Each row was made from one path, in order. Every step used is in the known rows, and no mark comes twice. Write each row's path.
Known rows:
batu -> maveve -> nepa: [ 12.9 -17.6  -4.0 -12.3  -2.0   7.6  -1.3  28.4  -7.8  -3.1  11.2   0.2
  15.2  13.1  29.4  -8.9  34.4   2.9  -2.6  -9.0  38.5  -1.0  34.7]
sotu -> vakoge: [  7.4 -11.4  13.3   6.1  -3.3  -4.2   1.6 -19.1 -14.5  10.3   2.7  -9.3
  -5.9 -21.1   1.3  -2.2   0.1  13.9   7.2   1.0   2.3  -5.8  -4.3]
zogug -> sotu -> vakoge -> maveve: [-14.4  10.7  12.9   2.7  -3.7  13.8 -24.1  28.1 -11.8  -4.3   1.8  -5.1
  -7.6 -12.3 -23.5  -9.8 -23.6 -11.6  12.9  -4.3   3.7 -10.1 -34.6]
zogug -> sotu -> maveve -> depom -> pufo -> nepa: [ -1.9   2.4  10.1 -24.1  10.9   5.6 -20.9  70.9   7.5   6.5  11.7  14.7
   0.7 -11.3  -3.9  11.3   0.8  -5.4 -12.0  -2.0  -7.8  12.6 -18.3]
pufo -> nepa: [ -8.1  -3.2  -6.5  -1.2  -2.9   9.6  -7.2  -3.0 -10.1  24.3  29.7 -12.1
   0.0  14.0  21.1  -6.6  10.2  19.0  -7.0  -5.1  -9.1   7.4  32.5]
sotu -> maveve -> nepa: [ 40.1 -35.2  13.5  -3.8  -7.3  18.5  -2.0  11.5   1.5  -1.2  10.9  10.5
   5.9  12.1   5.7   0.8  42.1   2.2  -1.8 -11.0   7.0  -2.4   8.5]
batu -> maveve: [  6.1  -0.3 -11.5  -7.0   6.9  -3.3  -4.8  16.8  -9.5   3.3   8.5  -2.9
  21.5 -14.5  22.0  -1.2  30.7  -4.0   5.2  -2.0  31.5   3.1  38.4]
batu -> zogug -> vakoge -> maveve -> depom: [ 17.2   6.6   9.1  -2.0  -5.8  17.4  11.2  22.3  16.8 -13.3 -17.3   5.8
   1.9  14.7 -27.8 -10.6  -2.9   3.6  -5.1   3.8  -0.7  -5.5  20.3]
pufo -> maveve -> depom: [ 19.3 -11.8 -21.8 -13.2  -5.0  -5.2  11.2 -47.9  -7.6  21.9   7.5 -32.1
 -16.9   5.3  64.0   8.1  33.0  37.0 -10.7  -2.3  15.3  -2.9  -1.1]
zogug -> sotu: [-17.7  24.4 -17.5   2.0   1.6   8.7 -14.4  23.4  -4.7   7.0   6.1   4.4
   5.8  -1.1   4.1   6.1 -10.7 -20.2   3.0   0.9  12.8  -1.0   2.6]
vakoge -> batu -> zogug -> sotu -> maveve -> depom: [  9.2  29.5   7.2 -17.3  11.5  12.2 -12.0   4.4  36.1 -22.8  -8.7  38.0
   9.8   9.1 -64.6  22.5  42.0 -36.3   3.1  17.2 -16.0  -5.0   7.3]
batu -> sotu -> vakoge: [  1.5  -9.5  -7.3  -3.3  -4.8  -6.0   6.7 -24.9 -11.5   8.9   9.2  -7.3
  -5.1 -18.8 -28.5   1.7  -4.0  -7.9  13.3   8.4   8.0 -10.6  -5.6]
sotu -> vakoge -> batu -> zogug: [  4.5   6.8  25.5   3.5   4.7  -2.5   4.1 -51.5   8.4  -5.4  -6.5   6.7
   3.7  -1.7 -48.5  -0.4  13.3  -7.8   8.8  17.1 -28.3  -4.2  24.6]
batu -> zogug: [ 21.8   1.1  -1.8   4.1   2.3  10.2   8.6  -8.8  -0.3   8.1  -0.1   3.8
   9.6   7.6 -10.9   1.7  29.5 -10.6   3.0   9.6   1.6  -2.5  45.2]
batu -> maveve -> depom: [ 12.3  -1.4 -21.5 -22.1   4.7  -4.6   3.2   6.6  -1.7  -2.0   3.2   3.9
   7.0 -13.2  31.0   7.2  34.9  12.7  -2.9  -4.2  37.2  -1.2  20.2]
sotu -> vakoge -> batu: [-13.2   5.3   8.1   6.8   0.6 -11.2  -4.8 -67.2  -2.3  -0.8   5.9  -7.2
  -5.4 -13.4 -14.7   2.4  -5.1   3.6   6.7   2.2 -21.5   1.4   2.2]
vakoge -> pufo: [ -2.0 -18.7 -28.6  28.5  -2.1  -4.0   7.1 -32.5 -10.3   5.6   8.4  21.6
  -1.0   8.8  21.6   6.3   8.2 -10.9   5.9  -9.9  -7.7   2.2  -3.6]
pufo -> maveve -> depom -> nepa: [ 18.2  -6.0 -13.6   4.8  -1.9 -10.5  17.1 -40.4  -8.8  12.4   6.4 -48.2
 -14.0  10.6  65.5   3.9   9.2  45.7 -11.0 -11.3   1.3  17.2 -14.5]
zogug -> sotu -> vakoge -> batu -> maveve -> depom: [-28.0  35.6   5.0 -23.0  11.1 -12.0 -15.7  13.4  12.3 -22.2  -7.0  17.4
   2.1 -17.5 -24.6   8.1   3.2  -9.2   5.6   9.3  13.1  -6.8 -11.9]
batu -> zogug -> sotu: [ -1.8  29.4  -1.4  -0.6   4.7  15.5  -7.3  34.4   6.5   1.1  -4.1  17.8
  14.1  11.7 -30.0   4.4   6.6 -32.4   4.7  16.0   8.4  -6.1  24.7]
depom -> nepa: [  4.1   3.2  -7.7  19.7   1.6  -3.2   4.1 -11.8 -13.7   4.1  10.0 -22.5
   4.0   0.4  25.4   0.1 -13.0  10.7   2.2 -12.9  -7.3  23.7   6.4]
zogug -> vakoge: [ -8.4  10.4  -4.8  15.4  -6.5  -0.4   9.1  16.4   0.9   5.2  -4.4  -0.3
  12.0  -4.0   4.2  -2.1 -22.2   0.3  -2.2   2.0   2.2   2.9  26.7]
zogug -> vakoge -> pufo -> maveve -> nepa: [ -2.5 -32.0  -0.7  30.6 -16.3  -4.1  20.9  -6.7  -0.1   6.5  -4.9   2.6
  -3.9  47.7  53.5  -9.4  -6.1  14.5  -9.8  -5.9  -1.6  -7.1 -13.1]
sotu -> vakoge -> batu -> maveve: [-12.2   6.1  13.3  -9.5   8.5 -15.4  -9.1 -25.0  -0.5  -9.9   2.4  -0.7
  11.1 -20.6  -9.4  -1.5  12.9  -5.6  12.1   4.1   0.7   0.2  19.5]
depom -> pufo -> maveve -> nepa: [ 16.8 -35.6  -1.2  -3.1  -2.4  -5.9   3.1 -11.7 -19.9  22.3   8.3 -40.6
  -3.0  14.3  76.6  -7.7  -3.6  23.4 -16.2  -9.0  10.4  12.5  -1.1]

Write each row's path:
[  6.3  -9.1 -24.3  -9.0   6.2 -13.0   4.3 -10.2 -11.9   9.1   0.2 -10.5
  -4.8 -20.5  38.1   9.5 -13.6  12.8 -13.0 -10.4   7.0  15.7  -1.8]	maveve -> depom -> pufo
[ -8.2   4.9   7.7 -20.6   7.0 -17.0   0.4 -32.1   6.8 -15.9  -4.3   7.0
   0.0 -21.7  -6.9   5.1  23.2  12.5   3.0   3.7   9.2  -2.0   5.7]	sotu -> vakoge -> batu -> maveve -> depom
[-31.9  25.8  -4.9  15.5  -1.7  -5.5   2.6 -34.4  13.5  -7.8   0.2  -1.9
  12.3   4.5 -12.4   1.6 -33.5 -10.0  -2.9   3.1 -21.5  11.8  28.3]	zogug -> vakoge -> batu
[ -3.2 -10.3 -12.6 -15.4   5.5  -5.5  -1.9   8.2  -9.7  20.3  16.0 -12.5
  -6.8  -5.0  36.9   1.5 -11.3  30.5 -20.1 -10.2  -8.1  18.6   6.3]	maveve -> depom -> pufo -> nepa
[-13.1  -0.3   8.6 -22.9  16.8 -30.9  -3.1 -13.4  -1.9 -13.8  -7.7  -2.2
   4.7 -41.9   3.9   5.3 -10.3   6.6  -1.4  -0.7   2.2  13.2  -3.8]	sotu -> vakoge -> batu -> maveve -> depom -> pufo
[ 11.1 -17.1 -15.3  -0.9   5.9 -15.5   2.0 -25.8 -22.9  28.0   6.9 -46.3
   2.6 -14.1  73.3  -0.3  -5.0  14.5  -7.1  -3.7   2.6  15.2   2.8]	depom -> pufo -> maveve
[  4.2 -18.0  -5.0  -4.2  -6.4   7.6  -5.6 -17.4 -16.3   2.2  12.9 -18.5
 -10.0 -12.9 -31.1 -11.7 -13.1  -9.4  16.1  -3.1   3.2 -10.2 -17.2]	batu -> sotu -> vakoge -> maveve
[-36.4  26.1 -26.2   6.7  -3.4  -6.9   4.6 -43.4  16.2  -8.7   7.2  -0.6
  15.1   8.3 -44.0   3.0 -35.7 -29.7   2.8  11.7 -13.9   7.1  28.5]	zogug -> vakoge -> batu -> sotu
[ 11.7   9.4  -5.5 -16.5   2.2  11.8 -10.6  33.7  13.9  -7.3   0.6  24.3
   0.0 -13.2 -15.6  19.9  28.4 -13.5   0.4  -1.6  13.0  -6.5 -20.7]	zogug -> sotu -> maveve -> depom
[-22.3  43.9  -5.2   1.3   8.9   7.7 -13.9 -11.2  20.1 -10.1  -1.2  17.0
  13.0  21.6 -46.8   9.0   2.1 -42.9   5.0  18.9 -17.4   1.7  33.9]	vakoge -> batu -> zogug -> sotu
[ -7.7  -8.3 -12.5  35.4  -6.5 -21.8  31.6 -15.9   5.5  -1.2 -11.5 -12.6
  -9.6  25.3  49.9  -1.0 -24.9  28.8 -10.5 -10.5 -17.2  15.0 -35.2]	zogug -> vakoge -> pufo -> maveve -> depom -> nepa
[  0.4  -8.1  -8.5 -30.6  14.4 -10.4  -6.4  43.0  -7.5  11.0  14.2  -6.6
   8.1 -14.9  38.7  -3.9   8.2  21.1 -15.2  -5.7  16.9  17.5  24.8]	batu -> maveve -> depom -> pufo -> nepa
[ 10.7   8.0  18.1  11.2  -4.7  20.3   3.1  33.6  10.8  -7.7 -10.9  -0.5
  15.2  13.3 -32.5 -17.9 -10.6 -14.1   3.8   5.0  -5.7  -3.2  36.5]	batu -> zogug -> vakoge -> maveve
[ 15.9  -7.8  29.7   9.4 -12.7  31.2   4.1  42.3  11.3 -13.1 -11.8   4.0
  10.1  43.6 -26.2 -25.5  -7.7  -2.7  -4.6  -1.8  -1.6  -5.4  32.0]	batu -> zogug -> vakoge -> maveve -> nepa
[-17.2  18.6  13.2   4.3  -0.5   1.4 -12.1  22.9 -10.5   4.2  -0.8   5.8
  -1.3 -19.7 -15.9   1.7 -16.5 -10.0   9.2   7.0   7.9 -10.7 -21.2]	zogug -> sotu -> vakoge
[  9.3 -16.5 -12.8 -18.1  -9.0   5.4   0.7 -28.0  -9.0  -3.8   9.0 -14.2
 -23.3 -11.3 -26.4  -4.4  -1.4   7.7   7.8  -4.9   9.3 -14.6 -32.3]	batu -> sotu -> vakoge -> maveve -> depom
[  3.2  29.9  15.2  -2.9  12.3  12.7 -18.1  12.7  29.9 -16.5  -5.0  33.5
  21.2   9.7 -70.1  15.1  33.0 -52.0  11.4  18.8 -22.3  -2.2  25.9]	vakoge -> batu -> zogug -> sotu -> maveve
[ -3.7 -24.7  -0.9  28.1  -4.1 -12.6   9.7 -33.5 -14.4   4.1   0.8  22.6
 -11.4  -9.7   3.2   1.2   1.8  -2.6  10.8  -4.9 -10.6  -9.4 -29.3]	sotu -> vakoge -> pufo
[ -2.2 -26.2  23.6 -17.1   1.9  -0.1 -14.5  17.2 -15.9  11.0  12.3 -21.1
 -23.4 -16.8   9.4 -15.7 -25.3  36.8  -9.6 -16.1 -15.2   8.7 -29.9]	sotu -> vakoge -> maveve -> depom -> pufo -> nepa
[  6.2  15.5  15.6  12.9  -2.9   8.0  15.7  24.1  12.6  -0.7 -17.2  12.9
  20.3   8.6 -28.3  -6.5  -4.7 -12.9   0.6  17.5  -0.3  -2.3  49.6]	batu -> zogug -> vakoge
[  5.6 -33.7   2.8  23.2  -5.1 -17.3  14.8 -50.5 -17.8  18.7   1.2  -8.8
 -15.9   0.7  40.8  -1.8  14.9  16.3   8.7  -0.9 -10.1 -12.0 -34.2]	sotu -> vakoge -> pufo -> maveve
[  7.1 -26.1   9.2  -8.5   2.5  -7.6  -6.9  -2.6 -19.9  -0.5  -5.9 -19.2
 -17.3 -34.6  13.7  -6.5 -27.9  21.6  -2.5 -16.6   1.6   5.4 -43.1]	sotu -> vakoge -> maveve -> depom -> pufo
[  9.7 -27.1 -36.7   9.2  -5.9 -12.6  19.5 -59.8  -7.1  14.3   5.0  -4.3
 -20.1  19.8  64.2   9.5  29.4  23.7  -7.2  -7.4   1.9  -3.0 -25.6]	vakoge -> pufo -> maveve -> depom
[-28.5  -4.7  -2.9  31.2  -7.7  -0.9   9.6  20.0   4.2   9.4  11.0  25.9
   2.3  28.8   1.9  -8.6 -27.9   3.1  -5.5  -3.9 -25.4   4.5  10.7]	zogug -> vakoge -> pufo -> nepa
[ 11.4  -9.0  -1.4  19.7  -5.7  -8.1  34.5 -15.6  17.3   3.9 -23.5  16.1
  -3.5  31.8  14.3   1.3  15.9   7.4  -7.8  13.5  -7.3 -10.7   3.2]	batu -> zogug -> vakoge -> pufo -> maveve -> depom
[ 13.0  13.2  17.7  15.1  -2.3  13.0  14.8  34.3  16.1 -22.5 -20.1  -8.4
   2.2  21.7 -25.3 -14.3 -23.9  13.0  -4.6  -4.9 -15.2  15.6   9.5]	batu -> zogug -> vakoge -> maveve -> depom -> nepa
[ 10.7   3.5  -3.9 -18.2  12.3  -1.2 -14.7  53.7   5.3  -5.0  -7.2  16.0
   6.5 -32.7  -6.0  18.9  -3.2 -21.6  -5.2  -3.5   7.4   8.5 -31.5]	zogug -> sotu -> maveve -> depom -> pufo
[ -2.7  21.9  30.5  -0.4   3.6   8.6  -4.9  36.8   2.7  -0.9 -13.8  19.1
   5.7  -8.0 -49.8  -0.2  -0.2 -22.1  10.5  21.2   3.2 -16.8   2.1]	batu -> zogug -> sotu -> vakoge
[  0.9  15.4  32.5   0.2   1.0  20.7 -17.3  47.9  -0.3  -8.2  -8.5   7.6
  -0.7  -1.4 -52.8 -12.9  -3.7 -22.8  14.4  10.3  -0.9 -15.5 -10.1]	batu -> zogug -> sotu -> vakoge -> maveve
[ -1.9   2.7  -7.9   1.0  -9.6  10.7   2.3  13.8   4.8  -8.9  -5.3  -7.6
  -5.0   4.9   5.4  -7.1 -20.2  13.9  -6.8 -11.4   4.4   0.9  -4.1]	zogug -> vakoge -> maveve -> depom
[ -4.1 -13.2 -20.1  21.8  -9.9 -16.1  26.8 -28.6   6.7   6.1 -11.0   4.1
 -10.5  19.5  47.0   2.5  -3.6  20.6  -9.3  -2.5  -1.7  -6.0 -22.9]	zogug -> vakoge -> pufo -> maveve -> depom
[ -5.8  10.6 -13.9 -10.1  -1.8  -3.6  10.3 -28.5  35.7 -22.3  -0.8  18.2
  10.0  -2.2 -60.5  16.6   0.0 -23.0  -0.2   9.1 -13.9  -1.2   5.4]	zogug -> vakoge -> batu -> sotu -> maveve -> depom
[ -5.3  10.1   9.3  -9.3  -5.0  12.1 -17.2  24.0  -5.7  -8.2  -4.3   1.2
 -20.4 -13.6 -17.6  -3.6 -17.5   5.1   4.2  -7.5  10.0 -13.8 -49.3]	zogug -> sotu -> vakoge -> maveve -> depom
[ 12.4  -2.8  42.6  -2.7  -8.0  31.3 -14.9  56.5   2.7 -14.1  -8.4  10.4
  -6.8  28.2 -44.8 -21.1  -2.3 -12.9   6.1   2.9   5.0 -18.2 -14.8]	batu -> zogug -> sotu -> vakoge -> maveve -> nepa
[-36.3  35.4  10.1 -11.3  12.2 -10.5 -23.0  19.5   5.8 -16.1  -0.3  12.2
  14.5 -18.2 -30.4   2.4  -6.3 -28.9  13.5  10.7   6.5  -3.9   3.6]	zogug -> sotu -> vakoge -> batu -> maveve
[  8.5 -17.8 -20.2  -8.1   3.6   1.4  -8.4  -6.5 -16.3   1.5   4.9 -21.2
 -10.2 -16.0  31.4  -1.1 -18.7   8.6  -8.4 -20.0   1.9  16.0 -17.4]	vakoge -> maveve -> depom -> pufo
[ -8.7  -7.2  -5.8   8.4  -5.5 -13.2   6.7 -14.1  -5.6   6.5  -8.2  10.0
 -27.2   4.5  29.1   7.7   4.1  11.3   1.3   3.1   3.2 -18.9 -69.6]	zogug -> sotu -> vakoge -> pufo -> maveve -> depom
